Known rows, with every step that occurs:
R/S/X/L/H/P: [-10.3  25.3  -0.5  10.5 -16.8 -68.8  18.5  17.7  76.2   8.0  30.4  26.7
  22.8 -29.0 -27.9  -9.5  -6.9 -14.3  36.5  16.7  -1.3 -34.6   4.8 -66.4]
R/S/X: [  7.2  19.8 -11.9  10.9  10.9 -47.4  15.6  17.2  60.3  -2.1   5.8  16.1
  18.3  -5.8 -21.3  34.2 -35.3 -17.8  24.2  19.0   3.2 -28.9  17.7 -30.8]
X/L/H/P: [-13.2  30.3  18.2  14.5 -27.9 -50.4  -3.6  25.5  76.4  10.0  31.1  32.2
   5.4 -45.9 -13.6 -14.6   3.6 -11.9  24.2   2.7  14.2 -23.6  39.3 -51.2]
Z/S/X/L/H/P/U: [-12.5  18.4   0.2  19.0  -9.7 -36.5  -6.8  23.7  63.0   2.7  15.1  18.9
  23.0 -55.3   5.8 -31.6  19.4   0.5  14.2  32.0  -3.5 -51.1   9.4 -68.0]
A/E/X/L/H/P: [ -4.9  45.2  -3.4  11.6 -11.5 -89.2   3.4  27.0  76.3  13.7  21.2  18.9
  14.6 -20.0  22.5   3.3 -20.0 -39.3  20.9  20.2  -3.5 -24.3  44.2 -60.9]
A/E/Z/S/X/L: [-10.2  12.3 -22.3  15.7  14.0 -45.5  46.0  -3.8  58.3  -4.1   5.4 -20.9
  36.4 -45.1  32.1  40.0 -15.3 -13.1  31.3  -1.7 -38.6 -44.6 -25.1 -47.4]
A/E: [  9.0  19.1   3.1  -0.6  10.1 -37.3   7.8  20.2  64.9  -5.0 -10.2   8.7
   2.5 -24.6  22.7  46.8 -32.9 -17.6   2.8  15.2   4.0 -28.9  46.0 -15.5]
P/U: [ 12.6   7.3  16.4   6.8   2.0 -21.8 -22.2  27.2  53.9   2.0  11.3  24.0
  -0.5 -33.1   8.6  22.2 -30.6  -9.4 -12.2  33.1  17.5 -25.4  53.3 -15.6]
U/P: [ -7.7  26.4  -7.6  10.2   4.7 -48.6   4.7  25.3  63.1  10.9   8.1  35.0
   3.0 -19.7 -17.0  16.8 -35.6 -21.5   7.2   0.4  20.2 -31.2  59.9  -2.1]
A/E/Z/S/X/L/H: [  7.4  26.7   0.8   3.0  11.0 -41.5  26.2 -15.8  65.4 -17.4  23.1 -33.1
  34.1 -48.2  26.2  30.3   1.7   1.4  38.1  -6.2 -43.1 -49.7 -26.9 -52.0]
X/L: [-19.2  21.2  -2.5  14.5 -17.7 -28.8   4.5  28.6  59.4   9.7  38.1  37.8
  10.6 -32.9  -3.3  21.5 -20.9 -18.9   4.5  -9.5  11.1 -13.6  32.4 -28.5]
X/E/Q: [ -2.9  44.3  30.7  34.5  13.3 -36.6  21.4  12.9  49.9  -3.5 -10.7   8.6
 -19.3 -16.9 -14.3  48.5 -28.8 -18.6  21.1   3.4  35.4 -19.2  56.7 -34.8]
E/R/S/X/L/H/P: [-12.9  -8.1  -8.6  11.4 -19.3 -69.6  10.4   6.4  69.4  33.3  22.0  28.7
  18.4 -41.0 -28.8  -4.8  -4.8 -15.5  67.5  16.5   8.2 -34.8   8.3 -61.0]
H/P/U: [  0.7   0.9  13.2  19.1  -8.9 -45.3 -14.2  35.8  62.6  13.5 -15.8  28.5
  -1.7 -43.2   4.8  -7.4 -24.2 -15.5  -2.3  48.9  25.9 -29.0  63.7 -28.3]
X/L/H: [ -1.8  37.4  21.8   2.1 -20.2 -24.3 -12.5  17.5  66.0  -2.8  59.1  26.4
   5.7 -35.9 -12.1  13.9  -2.6  -5.7  13.0 -12.8   7.1 -18.1  31.3 -35.3]
Z/S/R/E/Q: [-21.3  20.1  18.6  43.5  28.5 -51.9  29.2 -13.1  64.7  -0.8  -5.4  -2.8
 -12.4 -61.4   9.2  38.6 -14.5 -26.0  26.8 -13.5  39.8 -10.4  18.8  -3.5]
E/X: [  7.4  42.8  -8.5  24.7   5.9 -56.0 -10.3  32.7  54.0  10.2  14.7  25.1
   5.7   4.9   2.0  28.7 -42.2 -43.0  13.7  15.0  18.2 -10.3  62.2 -25.7]
S/X: [ 24.1  34.0  -4.1  10.7   5.7 -31.1  13.1  25.2  43.9   0.3  -4.0  21.2
  16.8  -9.1   5.7  23.9 -26.5 -19.5  20.7  13.3  -0.6 -31.3  28.1 -29.8]
S/R/E/Z: [ 16.7  12.5  30.0   7.4   0.7 -72.5  21.0 -15.5  45.6  -4.8   6.7 -12.6
   8.5 -54.8   3.4  34.3 -35.1 -31.3  36.3 -24.6  12.9   1.3  12.7  11.0]
R/E/Z/S/X/L/H: [ -1.1  33.9   8.4  12.1  10.7 -62.9  19.5  -8.9  48.4 -21.7  36.2 -12.5
  34.9 -56.5  -5.9  16.7  12.6 -12.3  49.9 -36.1 -29.1 -29.8 -41.6 -40.6]
Z/S/R/E/X: [-17.8  36.5 -13.1  27.0  18.4 -77.2   1.4   9.6  47.0  -5.0   2.2  11.6
   7.7 -28.3   0.8  20.2 -22.8 -54.4  21.1 -20.1  32.3  -3.0  32.0   0.5]
L/H/P/U: [ 18.0  17.0  36.6   7.3  -9.2 -41.5 -31.0  24.9  69.8   1.9   4.4  17.3
  -4.9 -45.6   0.1 -14.4  -7.0  -0.2   6.0  46.6  22.5 -33.9  60.9 -35.1]
Q/E/R/S/X/L: [-10.3 -24.0 -27.7   0.5  -6.7 -55.5  32.6  -7.2  56.6  22.4  32.7  11.2
  29.7 -51.2 -16.7  37.3 -19.5 -28.9  13.5  14.8  11.0 -39.3   1.5 -44.4]
R/S/Z: [ 13.6   0.9  27.2  -2.1  15.9 -43.3  22.0  15.0  81.0  16.9  12.9  26.7
   4.0 -26.3 -26.6  36.3 -33.9 -15.5  28.1   5.2  29.8   2.4  36.2  -4.4]
Q/E/X/L/H: [ 10.9  50.0   4.4   5.6 -11.9 -60.6  -5.3   7.6  62.7  -2.3  68.6   7.0
  19.6 -30.0  -1.4  17.8  -8.1 -37.3 -20.0   5.5  12.8 -24.0  42.1 -51.1]
Q/E/X/L/H/P/U: [  8.6  26.1   9.0   9.0 -18.8 -79.5 -12.6  18.0  67.1  12.7  44.6  10.9
  19.5 -50.7   9.2 -17.2  -6.5 -36.7 -31.7  46.9  18.6 -34.1  51.9 -65.5]
A/E/R/S/X: [  8.0 -17.3 -22.3  -4.6  19.3 -56.3  21.5   2.2  58.6  15.8 -18.4   3.6
  15.6 -18.5   7.8  56.9 -41.8 -22.1  47.9  28.3  -3.7 -40.8  15.1 -26.8]

Rows:
[  8.9  39.8   2.3  14.9   4.0 -87.5   2.2  13.2  40.3   5.1  11.8  20.5
   5.9 -15.8   6.0  25.6 -43.1 -62.6  20.2 -16.1  28.1   9.7  42.8  -0.2] : S/R/E/X
[ -7.4   7.9   9.2   6.4  -6.0 -34.6  -9.1  14.5  32.5   9.8 -16.9  25.5
  -9.9 -27.5 -30.6  35.8 -20.1 -18.3  41.7  -8.4  40.2 -25.9  63.1 -17.6] : X/E/R
[  9.4 -15.9   0.0   3.0   1.1 -34.5   1.2  -0.7  54.2  17.8   1.6   6.9
   2.4 -56.9  -4.2  35.3 -13.5 -21.2   0.1  18.1  36.5 -36.1  55.3 -14.4] : Q/E/R
[ 12.9  15.2 -13.3  13.8  32.0 -45.5  35.8  -7.0  57.6 -14.5 -28.3 -36.5
  26.5 -35.7  30.5  46.6 -20.4  -8.2  34.3  14.9 -30.8 -49.5  -7.2 -31.7] : A/E/Z/S/X
[  2.9 -14.1 -19.0  10.3   9.2 -46.8   8.2   6.2  52.6  21.0  -0.1  19.5
  11.9 -17.5 -21.1  41.0 -34.6 -20.1  54.4  20.8  12.4 -30.9  21.3 -24.8] : E/R/S/X
[-18.8  27.3  10.9  26.3  12.4 -37.0  11.1   1.1  46.2 -23.7 -13.2 -16.8
   2.5 -42.0 -35.1  36.1  -8.6  -5.0  32.7 -14.1  17.3 -34.0  30.4 -21.5] : X/E/Z/S
[  1.1  56.5   4.8  12.9 -14.3 -53.8 -18.7  23.9  62.3   8.4  65.3  28.9
  12.9  -7.6  -4.7  13.1 -18.1 -33.0  16.3  -5.0   4.3  -9.8  40.4 -47.5] : E/X/L/H
[-39.8  33.0 -22.0  28.9  -0.9 -79.0  10.0  12.1  47.7   5.1  33.5  26.8
  17.6 -40.0   2.0  14.9 -18.6 -57.6  15.7 -36.7  23.2   3.1  13.2 -15.3] : Z/S/R/E/X/L
[  3.9  23.4  35.3  30.0  14.1 -60.1  31.2  -7.7  58.4   7.3   1.8   4.0
 -13.1 -46.2  14.6  44.6 -33.1 -35.1  27.0  -9.9  35.6   2.8  28.4  -2.4] : S/R/E/Q
[ 16.7  47.4   9.6  -0.5 -15.1 -25.8   4.9  16.8  51.3  -2.8  46.1  22.7
  24.7 -22.4   0.3   8.3  -4.9  -9.4  24.1  -6.9 -13.0 -30.6   8.0 -52.2] : S/X/L/H
[ -9.7  48.3   3.3  45.7  31.9 -30.7  38.9   7.4  43.4 -10.4 -30.1  -4.0
  -2.6 -17.3 -10.3  39.1  -7.3 -12.0  34.1   5.9  19.6 -44.3  23.3 -53.8] : Z/S/X/E/Q
[ 14.1 -21.6 -18.1   1.5  10.7 -54.2  23.0 -10.4  55.5  12.6   1.0  -1.2
  17.8 -41.2 -18.9  42.4 -23.5 -25.2  17.2  30.3  19.3 -44.6  20.6 -30.8] : Q/E/R/S/X
[-22.0  -6.9   0.3   6.9  -1.2 -50.8  -3.8   8.0  46.7   8.0  -6.6  21.2
  -9.5 -24.8 -58.1  47.8 -29.7 -18.5  45.4  -2.0  45.7 -22.7  50.8 -17.0] : X/E/R/S
[-24.1  49.6   1.8  17.4  -1.9 -74.6  -6.1  -0.8  54.8  -8.3  52.5  15.2
  14.1 -42.1  -5.0   6.2   1.1 -42.8  23.9 -39.3  19.0  -3.2  12.5 -22.8] : Z/S/R/E/X/L/H
[-13.5  13.4 -19.7  17.3  11.2 -26.4   6.3  11.5  26.6   0.3 -37.8  13.6
   7.3 -27.2 -26.8  25.2  -0.6 -14.7  51.9  -7.3  24.2 -50.0  28.5 -34.2] : Z/S/X/E/R
[ 13.1 -34.6  15.8 -16.4  23.8 -53.5  27.5  -0.7  81.4  35.2 -11.9  13.0
   2.9 -39.6   2.3  60.3 -38.8 -17.8  51.7  13.8  24.7  -9.4  32.3  -0.9] : A/E/R/S/Z
[  0.9  31.3 -13.7  10.4 -12.7 -30.7  22.2  28.5  43.9  11.2  27.1  34.6
  27.0 -19.6   7.1  15.2 -21.6 -23.5  15.3  -4.0  -9.6 -25.6   9.2 -46.7] : S/X/L
[ 12.7  26.7   8.4   9.9   9.4 -65.4  33.1  -2.5  39.3 -16.3  -6.6 -17.5
  18.4 -10.6 -42.2  46.1 -39.6 -17.4  47.7   1.8  -4.4 -32.0   7.7 -38.6] : R/S/X/E/Z
[  5.3  21.2  20.0   3.3  -1.3 -57.0   9.8   6.5  44.1  -5.1   4.3  19.9
   0.2 -43.6  -0.4  26.4 -28.4 -34.7  17.4 -23.6  29.5   0.9  32.9  12.5] : S/R/E
[-12.8  22.2  19.4  21.9   2.5 -37.8  19.0 -20.2  43.4 -17.0  -9.7 -29.2
  -0.7 -51.1 -26.2  27.5 -14.3  -7.6  35.5 -24.2  28.3 -24.2  29.4  -8.7] : X/E/Z/S/R
[ 12.2  23.5   4.1   7.9   3.9 -39.2  29.6 -25.9  62.5 -19.2  45.3 -38.2
  39.6 -69.8  -0.2  15.5  21.2  -0.6   7.4  -1.7 -20.2 -54.4 -20.3 -57.3] : Q/E/Z/S/X/L/H
[-15.0  38.4  -6.5  13.0 -13.7 -87.6  12.5  16.8  39.4  11.9  41.5  35.4
  17.6 -25.9   9.6  20.9 -38.1 -66.6  15.8 -33.1  17.9  15.2  23.0 -15.0] : S/R/E/X/L
[  3.6  21.9  -3.6  23.0  31.3 -65.2  28.0  -0.9  41.0 -21.0 -16.8 -13.6
  29.1 -43.7  -0.9  31.2 -12.2 -23.0  47.1 -15.5 -15.4 -29.6 -19.3 -19.6] : R/E/Z/S/X
[  7.5  40.8   5.9   9.9 -21.5 -51.8  13.9  25.6  60.6  10.4  18.4  30.4
  22.8 -31.4  -2.5 -20.9   3.1 -15.1  34.1   9.6  -7.6 -34.8  15.9 -65.9] : S/X/L/H/P
[ 18.2 -38.3  20.4 -12.4  18.3 -52.0  30.2 -14.0  76.4  32.5   8.5   8.4
   6.9 -61.0 -23.6  44.5 -21.1 -22.1  22.0  17.2  47.8 -14.7  38.9  -4.3] : Q/E/R/S/Z
[ -7.2   6.1  11.8  28.6   4.9 -31.7  16.7 -22.0  63.8  -2.5   4.3 -27.1
   5.2 -58.6   0.4  26.1 -16.7  -9.2  32.7  -4.8  17.7 -19.5  21.4  -2.4] : E/Z/S/R
[  2.1  54.7  16.2   3.1 -15.6 -84.4  -4.7   5.4  46.6   0.8  62.3  23.7
  14.1 -28.6   1.1  11.3 -21.6 -51.9  22.6 -37.2  14.6   9.9  21.7 -21.1] : S/R/E/X/L/H
[-15.4  10.9   6.5  26.8  24.4 -63.8  11.2  -1.1  56.7 -19.7  -4.3  -9.4
  11.6 -58.4 -11.2  36.9 -11.5 -18.6  35.5 -21.8   6.7 -17.5   3.6  -1.3] : R/E/Z/S
[-21.5  17.5   3.8  16.8   9.6 -48.4   7.6   1.9  52.5 -14.7  -3.4  11.4
   1.8 -57.7  -5.8  20.1  -6.6 -24.7  18.0 -27.9  34.7 -11.4  22.0  10.2] : Z/S/R/E
[ -1.8   9.6   7.4   5.6 -17.0 -62.3  -0.5  19.8  70.8   8.7  36.3  23.2
  22.4 -38.4 -14.4 -15.6 -12.0  -8.4  17.1  43.4  -4.3 -37.8   6.3 -66.5] : R/S/X/L/H/P/U
[-13.0 -27.9 -12.1  -2.0  13.1 -55.3   4.1   1.7  72.9  16.7  -7.4   9.4
  -0.9 -31.2  -4.0  65.5 -39.5 -16.1  36.9  22.5  16.7 -30.2  36.2  -8.8] : A/E/R/S
[ 28.2  40.5  15.4   9.0   5.9 -49.3  28.8   3.6  24.3 -12.8 -17.2 -13.3
  18.4 -13.5 -17.6  34.3 -29.4 -18.5  43.6  -5.4  -9.0 -33.4  17.5 -37.9] : S/X/E/Z
